Known rows, with every way that one mark hangs from another
nilup{govi{daset{rinuk rupu} lige}}: 2  12  -5  -14  -4  -5  5  -14  17  18  21  0  5  -10  -1  -12  6  -2  17  -23  -29  3  6  -2  18
nilup{lige{govi{daset}}}: 15  9  -15  -19  -12  -1  -5  -22  12  9  -4  -11  2  -18  8  10  12  5  15  -11  -15  11  -10  17  12
nilup{govi lige}: -8  15  -9  -26  -3  17  -2  -16  12  19  -4  -6  -2  -13  2  7  15  -1  14  -3  -3  0  -10  10  1
lige{nilup}: -4  11  -12  -39  3  2  -4  -20  5  22  -8  -3  -3  -18  0  -2  12  -3  17  2  -7  16  0  7  4
nilup{govi{daset} lige}: 2  15  -10  -21  -5  10  -2  -21  17  14  -2  -9  2  -15  1  0  13  -2  19  -3  -8  2  -15  5  15
lige{nilup{govi{daset{rinuk rupu}}}}: 8  9  -6  -11  -5  -9  -3  -24  13  14  13  9  7  -10  -4  -13  7  -3  24  -18  -23  4  -3  -6  36
daset{govi{nilup{lige}} rupu}: -2  25  -11  -14  -1  -1  7  -30  19  18  0  8  0  -18  -9  1  24  5  3  -15  0  6  -2  5  15
zoton{lebogok lige}: -3  14  -3  -35  -18  0  -1  -24  12  27  2  -7  -6  -22  10  0  16  0  -7  4  -23  16  -9  7  8
govi{daset{rupu}}: 11  15  -13  -11  -4  -5  2  -29  16  15  9  -8  2  -27  -3  -8  13  5  9  -7  -15  8  -1  2  30
lebogok{zoton{lige{govi}}}: 10  3  -8  -26  -8  -9  7  -20  4  16  -1  0  -10  -20  5  15  8  4  -9  -13  -28  21  2  16  3
zoton{lebogok lige{govi{daset nilup}}}: 2  12  -1  -33  -28  -12  -7  -22  7  24  8  -9  -7  -6  13  5  12  1  0  -11  -22  18  -5  7  11
nilup{govi{daset{rinuk rupu}} lige}: 12  15  -13  2  -16  2  1  -25  25  9  17  5  10  -11  -2  -4  12  2  18  -18  -24  -3  -11  1  41
rupu{daset{rinuk}}: 13  21  -16  -19  -2  -8  3  -18  15  14  9  2  7  -23  -1  3  15  4  -1  -18  -28  12  0  0  27
daset{govi{nilup{lige}} rinuk}: -3  28  -17  -20  -9  -2  8  -24  21  12  0  12  5  -10  -2  8  20  1  2  -18  -12  8  -1  7  13
zoton{lebogok lige{govi{daset} nilup}}: 14  0  3  -36  -20  -18  -11  -24  4  21  -3  -4  -4  -18  13  -3  10  -2  11  -7  -29  24  -13  7  17
daset{govi{lige} rinuk rupu}: 4  18  -8  -16  4  -14  14  -18  17  19  10  10  4  -26  -4  -6  11  3  0  -26  -28  12  13  2  8
daset{govi rinuk}: 6  22  -12  -20  2  -10  10  -22  16  12  0  6  5  -29  1  3  13  3  -5  -18  -22  11  4  5  11
rupu{daset{govi}}: 16  23  -6  -24  16  -15  9  -24  12  18  -6  -1  2  -43  -6  0  20  6  -7  -17  -15  15  -2  -2  13
govi{daset{rinuk rupu} lige{nilup}}: 7  8  -13  -22  -6  -13  2  -21  16  17  12  7  7  -12  -3  -18  7  -4  24  -17  -31  16  5  1  25
govi{daset{rinuk rupu} lige nilup}: -3  20  -16  -20  -12  -8  6  -19  18  20  22  2  3  -1  -3  -9  12  -2  12  -20  -23  11  13  2  21
zoton{lige{nilup{govi{daset{rupu}}}}}: 9  4  2  -15  -1  -11  0  -26  11  22  4  5  0  -18  -5  -16  9  -4  16  -8  -16  6  -10  -9  28
lige{govi{daset{rinuk rupu} nilup}}: 10  14  -12  -6  -19  -16  -1  -22  11  12  22  1  4  -3  2  5  11  7  10  -30  -22  6  9  6  29
rupu{daset{govi{nilup{lige}} rinuk}}: 10  31  -15  -16  -2  -11  9  -23  22  12  2  15  8  -18  -7  6  23  4  -3  -25  -17  11  -3  -1  27

Rows
14  5  1  -28  -24  -13  -6  -24  7  20  5  -11  -4  -21  16  3  10  3  0  -10  -32  19  -10  9  14
zoton{lebogok lige{govi{daset}}}
4  5  1  -32  -21  -7  -6  -17  3  25  3  -8  -8  -19  16  10  12  4  -5  -9  -26  16  -6  14  0
zoton{lebogok lige{govi}}
4  -1  4  -42  -18  -10  -11  -19  0  26  -3  -1  -8  -14  14  3  11  -1  8  -7  -24  22  -8  11  1
zoton{lebogok lige{govi nilup}}
15  16  -17  -3  -13  -10  4  -28  20  10  18  1  9  -21  -1  -6  11  4  7  -16  -28  7  1  1  40
govi{daset{rinuk rupu}}
6  23  -23  -4  -23  -1  2  -29  26  10  18  7  10  -2  -4  -2  18  3  15  -15  -19  3  -4  3  42
govi{daset{rinuk rupu} nilup{lige}}
8  31  -11  -20  5  -18  9  -21  16  16  4  12  5  -21  -6  3  20  4  -6  -28  -19  13  5  -5  22
rupu{daset{govi{nilup} rinuk}}
-17  25  -6  -45  12  -4  9  -15  8  28  -6  -2  -8  -16  -3  0  15  -3  1  -13  -3  16  14  6  -20
daset{govi{lige nilup}}
-1  8  -8  -31  -11  -8  6  -18  2  20  2  2  -13  -5  3  17  10  3  -7  -15  -19  20  7  14  0
lebogok{zoton{lige{govi{nilup}}}}
11  4  -8  -32  -3  -12  -9  -19  0  14  -7  -7  0  -20  6  1  7  0  23  -12  -15  18  -2  10  10
lige{govi{daset} nilup}
2  21  -19  -12  -14  4  1  -31  21  16  10  -3  3  -9  -6  -3  21  3  15  -7  -5  5  -5  4  32
govi{daset{rupu} nilup{lige}}
1  24  -24  -17  -22  2  0  -25  23  9  8  2  8  0  2  4  16  -2  14  -10  -17  8  -6  7  29
govi{daset{rinuk} nilup{lige}}
3  10  -7  -25  -4  -6  -4  -18  13  13  3  5  6  -9  1  -8  5  -7  25  -13  -22  8  -6  -2  24
lige{nilup{govi{daset{rinuk}}}}
3  12  -5  -24  8  -17  10  -20  13  20  4  18  4  -22  -7  -12  11  -2  12  -24  -25  18  10  1  9
daset{govi{lige{nilup}} rinuk rupu}
9  -4  -6  -34  -4  -13  2  -20  0  18  -7  7  -9  -16  4  8  6  -1  2  -11  -27  26  -1  14  4
lebogok{zoton{lige{govi nilup}}}
1  29  -8  -33  9  -18  12  -14  15  22  5  9  2  -16  -6  -1  17  0  -3  -30  -23  18  12  -3  4
rupu{daset{govi{lige nilup} rinuk}}
-2  25  -20  -22  -16  -6  1  -23  17  13  11  -2  4  -4  2  1  13  -2  9  -12  -18  8  3  3  26
govi{daset{rinuk} nilup}
7  1  -2  -33  -1  -8  4  -25  10  17  -4  8  -6  -16  -3  -7  4  -8  10  -4  -25  19  -10  -2  23
lebogok{zoton{lige{nilup{govi{daset}}}}}
11  17  -6  -36  15  -23  8  -15  12  19  -4  16  7  -27  -6  -10  11  -3  9  -27  -30  24  5  -5  9
rupu{daset{govi{lige{nilup}} rinuk}}
2  26  -15  -5  -10  -6  10  -28  23  13  9  17  6  -10  -8  2  21  5  2  -23  -14  5  0  4  26
daset{govi{nilup{lige}} rinuk rupu}
12  20  -10  -5  0  -15  12  -27  18  13  9  11  6  -31  -5  -2  14  7  -6  -24  -23  7  6  2  24
daset{govi rinuk rupu}
-2  2  -2  -36  2  -1  4  -20  6  23  -5  10  -10  -13  -3  -2  7  -7  5  -4  -19  17  -5  3  8
lebogok{zoton{lige{nilup{govi}}}}
21  2  -10  -10  -13  -20  -5  -23  8  9  12  6  7  -13  2  -4  6  4  22  -27  -30  13  1  5  34
lige{govi{daset{rinuk rupu}} nilup}
